(in the rows, 128 means zero)
Known rows, with every way that one mark hangs from another:
{Z_294 Z_990}: [160 115 127 106 125 126 140 132 145 136 147 134 155 121 109 166 124 117
 128 142 149 134 152 119 140 139 145 125 140 149 130  89 124 113 111 103
 138 137 105 135 130 108  84 139 140 120 166 127 108 125 155 143 134 149
 111 107 113 146 110 139 142 112 153 150 128 119 158 131 142  91 112 153
 166  82 125 112 145 132 135 147 133 120 114 119]
{Z_543 {Z_294 Z_532}}: [133  91 137 135 149 199 115 115 181 128 141 138 164 147 124 163 157 126
 129  96 144 113 124  79 112 133 134 120 125 141 145 103 167 145 122 113
 134 149 143 140 103 105 119 128 149 134 115 150 150 133 103 151 122 175
 135 118 150 119 148 167  68 102 101 119 125 104 130 143 174  71 155 142
  95 120 135 145 159 112 117 144 156 122 150  70]
{Z_663 Z_543 {Z_990 {Z_294 Z_186 Z_532}}}: [135 178 143 144 111 138 135 117 151 143 130 154 118 145 150 115 147 120
 128 140 122 142 119 128 107 109  91 122  87 122 151 109 199 130 171 145
 132 113 160 167 131 140 129 143 136 172  86 122 110 136 121 103 114  72
 127 165 158 114 145 106 133  90 105  77 147  83  72 139  88 116 124 132
 160 107 104 152 116 115  89 113 119  47 135 113]
{Z_532 {Z_294 Z_186 Z_543 Z_990}}: [116 112 163  95 111 133 131 140 119 133 125 141  86 110 152 145  94 139
 182 224 154 111 170 157 152 127 144 144 128 132 140 162 106 150 166 103
 156 126 122 142 137 111  84 125 125 134 140  69 131 120 118 101 101 165
 133  93  90 102  76  68 125 123 145 177 120 127 176 110 143 164 140 146
 162 171  99 128  92 114 114 159 144 142  92 166]
{Z_532 {Z_294 Z_186 Z_990}}: [150 100 160  74 105 118 132 122 143 141 136 129 131 104 151 159 112 152
 131 160 142 129 167 151 146 142 120 124 140 137 118 144 130 136 161 110
 132 120 121 131 151  97  86 118 116 134 140  92 137 128 149 147 126 160
 128 113  88 117  77  70 129 100 143 181 115 117 175 111 143 130 129 159
 194 116 102 117 140 122 123 174 121 139  98 143]
{Z_532 Z_294}: [ 93 116 176 110 120 121 124  88 141 120 149 135 162 116 109 168 124 165
 106 132 153 119 147 115 148 126 140 112 107 128 135 158 100 143 134 136
 147 101 113 123 138  67 112 121 141 156 130 128 173 116 138 164 149 198
 110  84 126 124 127 123 116  96 135 160 115 130 156 122 137 103 172 138
 177 117 119 127 138 111 135 155 112 132  81 112]
{Z_543 {Z_663 Z_532}}: [108  91 110 122 125 105 121 112 114 145 128  95 133 143 142 139 113 144
 104  98 113 134 114 127 134 112 158 117 150 139 116  92  90  96 127 112
 103 116 113 111 103 140 159  96 155  83 143 147 134 139 128 154 173 173
 116 153 119 145 154 150 121 142 129 124 101 134 113 139 135 126 140  94
 108 109 145 117 146 142 160 112 100 153 118 123]
{Z_543 {Z_663 Z_532 {Z_990 Z_294}}}: [143 180  98 148 111  67 159 107 111 148 133 110 122 144 140 113  94  89
  99 114  99 124 142 136 106 101 177 153 106 119 108  93  94 104 105 145
 118 114 118  98 149 162 129 144 132  97  92 169 122 154 149 145 191 123
 113 150 162 155 158 113 155 109 143  99 105 125  87 133  84 112 111 117
 114 102 114  96 155 141 158 109  76  98 116 108]
{Z_990 Z_294}: [114 167 122 139 133 111 133 133 140 136 145 132 161 140  59 149 128 107
 113 141 151 118 143 107 107 115 108 138 117 134 142  96 100 140 118 137
 116 102 125 134 143 130 125 163 114 168 116 157 136 121 149 141 146 134
 112 118 181 142 173 144 123  85 154 149 130 132 112 113  89  94 113 143
 179  76 121 117 130 123 119 124 115  85  98 121]
{Z_990 {Z_294 Z_532 Z_543}}: [101 145 134 159 127 163 160 107 135 129 149 158 135 157  64 134 136  87
 141 197 163 103 128  96 122  90 118 138 111 119 158 114 138 154 126 130
 125 101 157 180 130 149  99 150 143 171 118 123 149 116  87 111 121 191
 115 106 172 125 179 128  97 134 147 119 126 132  90 118 112 110 129 150
 127 106 126 132  84 103 101 117 178  66 118 121]
{Z_186 Z_294 {Z_663 Z_532}}: [ 98 132 114 168 181 109 133 123 112 117 110 102 184 108  40 104 165 121
  96  75 104 125  84 122 123 159  63 114 144 114  98 145 116 148  49 154
 100 141 131 128 131 139 167 133 101 126 153 172 169 113 134 147 114 135
 106 132 156 148 160 177 146 169 138 109 141 188 143 144 105 151  94 114
 102 120 139 103 136 139 136 115 118 152 156 149]
{Z_663 {Z_990 Z_294}}: [136 203 118 152 126  93 145 113 129 133 145 139 145 141  99 136 111 105
 115 128 127 123 163 131 113 114 137 146  92 119 135 111 119 120 116 135
 154 116 120 129 156 124 108 164 124 159 100 167 115 130 166 144 155 101
 103 115 174 142 157 125 159  61 163 115 133 118 105 131  79  86 110 154
 182  86 111 114 125 138 136 104  92  80 104  91]
{Z_186 {Z_663 {Z_532 Z_294}}}: [ 78 106 161 123 132  98 109  67 125 123 125  95 159 107  83 122 162 137
  90  98 114 126 120 119 168 132  89 125 103 133  81 185  97 131  96 171
 117 124 108 111 141  96 138 121 103 137 139 166 183 125 108 163 143 198
 107  91 117 140 119 134 115 153 152 128 137 150 131 128 142 147 138 135
 136 178 153  90 145 129 163 145 117 164 144 125]
{Z_543 {Z_294 Z_186 Z_990} {Z_663 Z_532}}: [161  70  75 110 134 129 119 173 141 142 102  94 103 133 214 140  97 131
 122 107 110 130 122 133  98 170 168 148 178 148 122  79 122 121 141  90
  93 169 105  85 111 162 125 114 119  61 133 124  89 168 112 129 132 113
 158 153  95 120  82 105 111 137  87 126 108  97 139 117 170 146 116 116
  85 149 132 125 198 124 140 165 119 191 160 130]
{Z_663 Z_532 Z_990}: [115 160 151 148 147 104 133  99 126 143 125 113 119 127 122 138 111 131
 129 101  81 127 153 143 141 119 132 152 119 123  97 131 125 104 104 132
 153 140 107 134 138 113 117 124 135 107 128 173 123 143 127 145 145 129
  93 143 127 133 141 128 158  91 131  94 125  96 116 150 127 119 128 119
 138 141 120 118 151 152 159 107  74 105 135  99]
{Z_186 Z_663}: [116 153 125 123 138 111  96 114 108  96 157 118 168 121  70 126 183 125
 109  78 137 131 109 116 143 104 113 113 124 138 117 153 113 111  87 150
 112 113 127 129 120 107 154 135 113 143 126 160 152 108 162 154 140 122
 123 102 143 156 168 183 123 122 170 137 150 147 128 118 123 108 108 134
 135 114 168 120 108 154 130 106 137 139 141  89]
{Z_990 {Z_294 {Z_186 Z_663} Z_532 Z_543}}: [121 166 108 144 120 122 135 115 104 110 134 145 109 154  77  81 183 100
 151 173 146 111  96 121 119  62  96 139 107 133 144 170 161 150 123 151
  95 111 177 171 126 166 141 138  91 172  95 121 141 111 111  98  90 136
 145 145 166 126 168 116  93 145 137 121 151 158  86 106  93 150  80 149
 126 148 140 139  38 121  84  85 184 110 158 128]
{Z_543 Z_663}: [139 116 123 118 111 119 127 118 118 118 153 122 137 140 129 144 114 140
 101  99 148 138 117 121 119 102 187 104 155 132 151  96  95  81 129 120
 107  94 125 117 102 105 156 107 159 108 130 122 136 116 177 164 183 147
 129 133 142 148 179 164 118 124 139 161  95 149 135 119 129  77 149 110
 123  65 145 133 120 136 139 120 113 139  97 108]
{Z_663 Z_532 Z_543 {Z_990 {Z_294 Z_186}}}: [101 170 126 150 127  78 125 134 128 171  84 109  90 134 160 116 118 134
 130 144  84 138 132 147 104 133  86 157  97 117 106 115 139 126 160 138
 126 131 100 142 148 162 125 140 123 145  85 150  90 144  96  98 114  33
 111 184 155 106 133 104 171  93 104  67 149  77  62 137  87 178 122 109
 175 156 116 133 158 128 115 112  76  69 137 159]
{Z_543 {Z_663 {Z_990 Z_294}}}: [161 196  97 135  94  95 163 125 110 126 166 135 133 145 121 123  93  93
  93 116 138 127 142 134  95  97 196 141  97 121 143  88 102 110 129 137
 138  97 125 100 152 139 135 151 143 132  92 150 108 135 197 144 190  98
 120 122 171 163 175 118 161  87 135 126 109 137 112 126  72  73 130 130
 138  71 119 112 128 136 150 107  98  94 100 105]
{Z_532 {Z_294 Z_990}}: [141 106 164  92 110 132 139 106 151 134 149 136 166 104 123 171 122 138
 109 158 162 127 169 114 158 149 153 124 118 138 117 129 111 140 133 121
 153 127 105 128 142  72  72 132 139 128 163 108 148 126 136 150 150 189
 109  68 100 130  98 103 126 112 168 175 121 129 179 130 142  95 158 153
 181 103  97 105 155 107 141 182 132 124  97 130]

Rows:
[141  93 105 107 110 106 135 160  84 138 104 103  52 148 181 116  79 121
 167 188 116 126 138 151 142 104 160 150 168 141 121 114  97 108 157  89
 111 139 116 126 124 173 131 101 140  71 155  84  92 150 104  90 120 129
 131 163  84 112 103  84 130 174 124 135  95 128 134 120 140 173 123 109
 114 172 125 124 111 135 144 130 138 173 119 163]  {Z_294 Z_186 {Z_543 {Z_663 Z_532}} Z_990}
[108 174 137 188 167 126 116 137 112 113  90 123 159 102  97  90 156 118
 102  73  85 148  93 131 132 177  59 112  95  99  98 151 128 132  58 168
 153 135 115 114 148 144 165 146 122 129 131 177 140 112 120 115 114  48
 101 135 143 140 145 197 189 174 109  59 158 154 114 167  91 163 124  91
  83 152 143 125 153 152 142  94  93 122 162 163]  {Z_186 Z_294 {Z_663 Z_532 Z_543 Z_990}}
[123 133 108 170 168 134 160 154 105 119  93 125 145 116  52  96 124  79
 151 159 121 121 125 125 150 173  93 142 144 127 100 139  95 160  55 136
 127 154 124 136 140 169 122 155  97 110 186 130 144 109  99  87  97 133
  99 100 118 148 118 161 156 208 153 112 150 189 149 138 112 171  98 117
  70 149 138  94 117 132 148 137 160 156 162 172]  {Z_186 {Z_294 Z_543 Z_990} {Z_663 Z_532}}
[ 78 128 172 104 116 118 117 114 109 125 134 126  97 119 130 148 107 180
 161 185 149 105 146 160 136  93 126 131 128 123 141 201 101 141 182 122
 149  99 137 136 129 106 121 110 129 155 125  90 153 107 127 120 102 155
 135 126 111  86 120  90 115 110 137 171 110 140 155 101 140 171 156 125
 167 192 125 150  64 119 103 130 134 136  78 162]  {Z_532 {Z_294 Z_186 Z_543}}
[145  94 127 102 103 155 102 147 146 128 129 150 126 128 140 112 203 122
 123 124 135 165  92 101 150 135  77  87 119 145 136 118 203 114 139 140
 105 136 138 159 108 123 125 128 120 144 143 103 115 128 106  95 102  92
 146 130 100 134 108 140 103 182 120 115 166 113 118 139 135 130 110 151
 124 115 141 149 124 127  97 130 171 124 176 130]  {Z_294 {Z_186 {Z_663 Z_543}} Z_532 Z_990}
[104 164 134 167 169 145 136 144  88  90 130 142 160 110  28 100 142 109
 135 121 140 107 104 124 127 126  92 118 135 112 147 163  86 157  72 154
 134 115 155 136 124 150 175 141 114 145 138 130 156  76 149 115 100 113
 114 107 152 138 171 191 147 175 144 145 146 209 151 120 102 150 114 112
  87 133 156 133  62 131 119  94 157 145 125 154]  {Z_186 {Z_294 Z_543} Z_663}
[176  97 102  85  83 161 152 156 113 128 143 157  73 160 174 120 114 103
 165 182 156 128 115 138 129  79 188 118 162 143 162 100 154 100 160 101
 116 119 164 149 107 154 117  93 157  90 145  70 109 139 133  95 128 168
 143 149  90 132 123  91  88 172 116 153  96 144 151 115 147 119 131 133
  90 113 111 152  69 119 120 128 180 139 125 134]  {Z_294 Z_186 Z_532 {Z_543 Z_663} Z_990}
[188 121  95 126 117 170 127 146 153 117 142 137  98 156 222 125 123 131
 122  62 114 127 106 128  91 104 199 128 143 125 150 111 185  95 150 120
 120 130 160 105 106 118 169 110 146  87  83 124 119 156 160 153 140 112
 172 170 130 134 131 116  93  89  68 109 102 112 135 123 149  71 138 125
  69 106 123 165 133 121 130 111 121 132 152  68]  {Z_543 {Z_294 Z_186 Z_532} {Z_663 Z_990}}
[143 134 133 149 160 161 162 167 122 120 128 154 142 121  68 139  98 100
 169 189 154 110 148 132 124 169 124 133 153 118 154 112  94 165  91 109
 161 137 129 148 145 146  85 149 131 131 171  98 131  95 128  97 103 130
 108  92 129 127 117 149 160 154 144 154 127 175 182 133 120 138 128 128
 108 100 105 122 100 112 115 140 164 126  99 175]  {Z_186 {Z_294 Z_543 Z_990}}
[ 83  94 174 103 129  89 111  92 138 160 123  94 118 115 139 152 121 177
 123 128 103 114 132 157 141 106  94 127 135 121 107 170 129 135 170 128
 111 125 121 122 128  96 132  96 110 132 128 125 154 148 109 148 113 184
 114 157 104  80 101  82 111 112 123 154 123 107 136 117 148 166 145 133
 198 164 121 121 143 120 135 148  97 143 113 143]  {Z_663 {Z_532 {Z_294 Z_186}}}
[178 174  90 125  84 118 162 120 131 130 156 146  94 161 174 100 130  97
 104 119 128 125 108 140  84  68 168 129 117 110 155 101 166 100 151 135
  96  96 165 127 138 150 146 119 125 134  83 120 120 157 177 137 160 122
 138 170 163 142 159  82 106  77 116 120 108 124 100 117  84  79 107 141
 130  54  92 144  80 119 127  95 117  86 129  92]  {Z_543 {Z_663 {Z_990 {Z_294 Z_186 Z_532}}}}
[ 96  77 154 110 101 112 130  77 122 140 138  96 136 130 149 144 107 155
  86 125 123 123 133 131 138 127 153 108 136 127 109 131  69 118 144 139
 119 108 117  94 125 103 133  99 142  99 128 128 172 153 117 165 189 227
 117 123 112 125 118 112 116 158 133 137  82 138 136 132 142 133 170  96
 133 140 120 109 158 111 173 160 102 148 101 136]  {Z_543 {Z_663 {Z_532 Z_294}}}
[109 117 167 103 105 148 146 118 120 113 134 148 122 121 106 159  89 122
 155 213 169 121 180 116 175 143 160 141 114 130 131 146  90 153 144 113
 186 127 112 145 143 105  59 133 148 136 168  81 134 113  96 117 123 189
 116  56  92 128  90 103 136 148 163 168 131 135 168 130 146 134 163 136
 151 156 111 111 116 106 134 168 160 125  73 146]  {Z_532 {Z_294 Z_543 Z_990}}
[158 114  99  95 100 113 139 167  95 114 124 131  71 141 168 121  88 123
 169 182 157 128 134 162 117  97 192 133 177 141 160 103  96 102 165  90
 129 117 126 124 104 168 127 118 147  91 149  71  95 127 147 103 119 111
 149 144  99 124 117  99 133 152 139 169 104 149 148 108 137 134 125 119
 100 119 127 142  90 131 132 117 152 161  92 154]  {Z_294 Z_186 {Z_543 Z_663} Z_990}
[135 181 118 135 114 125 143 124  79 107 150 148  85 142 148 118  65 120
 147 141 142 115 149 142 123  76 212 137 119 105 146 122  82  85 142 124
 169  99 125 119 120 150 136 120 183  99 119 116 116 120 175 123 157 108
 129 119 122 144 165 144 154 119 136 124 111 155 131 125 123 107 158  94
  98 130 139 148  65 146 145  75 125 120  86 116]  {Z_294 {Z_543 {Z_663 Z_990}}}
[ 79 127 110 153 132  79 101 138 116 136  91  90 135 126 104  84 172 127
 109 122  96 142  84 133 113 143  39 129  99 138  98 148 132 145 142 163
  84 126 108 130 137 179 168 148  84 159 100 155 117 121  86  99 107  57
 139 169 158 105 136 142 137 155 113  98 173 111  50 122 104 200  79 122
 153 168 163 127 141 130 114 112 113 113 168 160]  {Z_990 {Z_294 {Z_186 {Z_663 Z_532 Z_543}}}}
[150 214 130 161 163 114 128 130 102 100 134 146 179  98  60  88 159  99
 110  44 115 131 107 135 109 140 107 126 111  92 113 170 116 115  46 163
 149 124 153 119 159 107 162 155  97 146 131 163 152 102 209 142 126  75
 113 109 161 159 164 178 173 116 139 116 147 188 157 129  85  99 111 132
 109  77 133 126 109 151 145  79 114 129 142 118]  {Z_186 Z_294 {Z_663 Z_990}}
[131 129 146 142 139 195  94 137 171 133 113 155 111 138 209 136 149 150
 149  83 110 149 119 111 112 148 119 125 108 127 149 127 208 128 173 120
 154 140 133 139 108 119 150 120 159 130  92 123 102 137 100 115  92  62
 166 164 118  99 122 146 104  93  61  78 146  67 104 150 149 111 163 124
  90 158 126 181 155 124  99 123 127  99 160  97]  {Z_663 {Z_543 {Z_294 Z_186 Z_532}} Z_990}
[167 103 111 108 146 152 109 170 163 133 123 121 121 115 166 156 108 135
 154 110 134 134 147 124 108 165 148 145 152 153 136 101 146 143 132  92
 129 174 115 120 121 130 108 137 114 113 124 119  93 136 138 131  97  89
 154 128 113 108  80 122 107  84 109 162 136  91 149 113 162 116 109 147
 125 133 130 138 173 128 112 158 131 165 142 114]  {Z_543 {Z_294 Z_186 Z_990}}
[182 108 127 129 143 181 171 141 177 128 141 167 177 128  81 140 150  83
 115 127 151 125 117 118 120 164 115 103 152 122 156  88 170 146  85 114
 119 141 156 163 139 113  88 138 122 135 171 108 151 123 135 134 122 176
  97 100 135 149 130 148 108 143 131 137 122 153 175 148 120  76 129 152
 110  25  90 109 136 104 136 167 164 115 129 135]  {Z_186 {Z_294 Z_532 Z_990}}
[107  58 132 141 162 174 119 161 172 157  79 106 142 122 172 156 115 135
 141 136 120 149 150  86 144 229 127 134 130 149 112  75 128 153 121  99
 142 184  66 116 113 142  88 143 158  89 148 145  88 143  34 108 114  97
 122 103 100 112  79 165 131 159  85  92 141  64 108 157 181 145 147 118
  97 173 149 115 252 116 124 185 127 141 151 148]  {Z_663 Z_532 {Z_543 {Z_294 Z_990}}}
[113 109 143 117 114 154  80 120 138 120 135 141 125 134 121 110 211 144
 112  86 129 155  58 112 143 112  72  81 117 126 146 154 186 107 144 152
  90 121 153 153  95 116 172 114 127 154 125 123 140 109 114 111  93  87
 145 163 121 116 151 158 100 162 103 101 160 128  98 131 135 135 122 125
 128 131 157 164 104 144 100 101 159 124 170 126]  {Z_294 {Z_186 {Z_663 Z_543}} Z_532}
[ 97 112 139 159 162 137  90 137 146 152  84 106  95 121 212 133 108 163
 154  88  73 144 130 130 119 176 104 145 116 120 102 127 150 134 158 119
 150 169  96 112 122 142 145 124 144 111  94 155  83 147  71 112  88  31
 142 174 115  79  97 140 146 100  65  59 151  63  93 146 156 173 154  98
 112 207 147 162 191 141 121 129  86 130 153 131]  {Z_663 Z_532 {Z_543 {Z_294 Z_186}} Z_990}
[107 115 122 124 140  73  88 118  99 134 117  93 128 118 110 104 178 152
 120  80  97 127  89 144 137 102  73 126 154 131  91 160 133 107 112 138
  80 143 127 135 115 133 169 117  83 119 121 162 130 131 131 135 110 110
 127 174 134 125 135 129 123 132 130 122 149 131 110 117 119 175  82 124
 152 158 164 124 112 169 129  98 108 167 179 118]  {Z_294 {Z_186 {Z_663 Z_532}}}
[113 162 124 165 149 168  93 138 136  97 119 138 157 108 136 114 161 130
 115  48 115 160 126  88 134 182 137 131  77 131 120 156 136 124  90 162
 168 145 110  85 123 132 160 165 142 135  97 166 111 118 124 127 127  36
 154 100 132 138 128 199 152 123 113  71 177 122  92 144 146 116 142 117
  65 178 170 138 179 146 117 104 122 131 153  97]  {Z_186 {Z_663 {Z_543 Z_294} Z_990}}
[143 119 134  81 103 103 110 118 128 119 137 126 151  91 134 115 157 135
 118 114 136 139 126 143 162 129 116 126 119 131 101 179 138 138 132 139
 121 139 132 115 143  92 101 141  89 144 146 116 143 127 156 139 119 135
 146  90 103 135  68  84 123 126 167 188 145 146 168 110 139 136 106 165
 175 135 121 113 119 130 140 155 133 167 136 134]  {Z_532 {Z_294 {Z_186 Z_663} Z_990}}
[199  58  77  97 101 172 126 159 174 121 135 144 124 155 209 135 126 112
 123 103 140 135 109 104 101 136 194 121 168 139 151  76 183 120 148  90
  99 146 154 109 101 145 135 106 134  91 125  95 106 159 135 136 143 151
 170 141 106 131  95 111  70 131  82 133 104 108 152 120 158  78 130 146
  75  83 121 140 166 115 125 159 161 163 161  94]  {Z_543 {Z_294 Z_186 Z_532 Z_990} Z_663}
[ 54 105 178 127 134 110 122 102 104 146 108 103  77 118 144 142  97 177
 166 183 117 109 142 157 153  95 104 144 135 121 116 194 101 148 174 118
 139 122 124 144 128 128 121 102 132 146 132 106 151 124  73 114  99 187
 126 143 115  78 106  75 118 131 132 141 123 113 136 113 153 208 155 105
 162 228 127 134 101 117 125 132 111 137 102 180]  {Z_663 {Z_532 {Z_294 Z_186 Z_543}}}
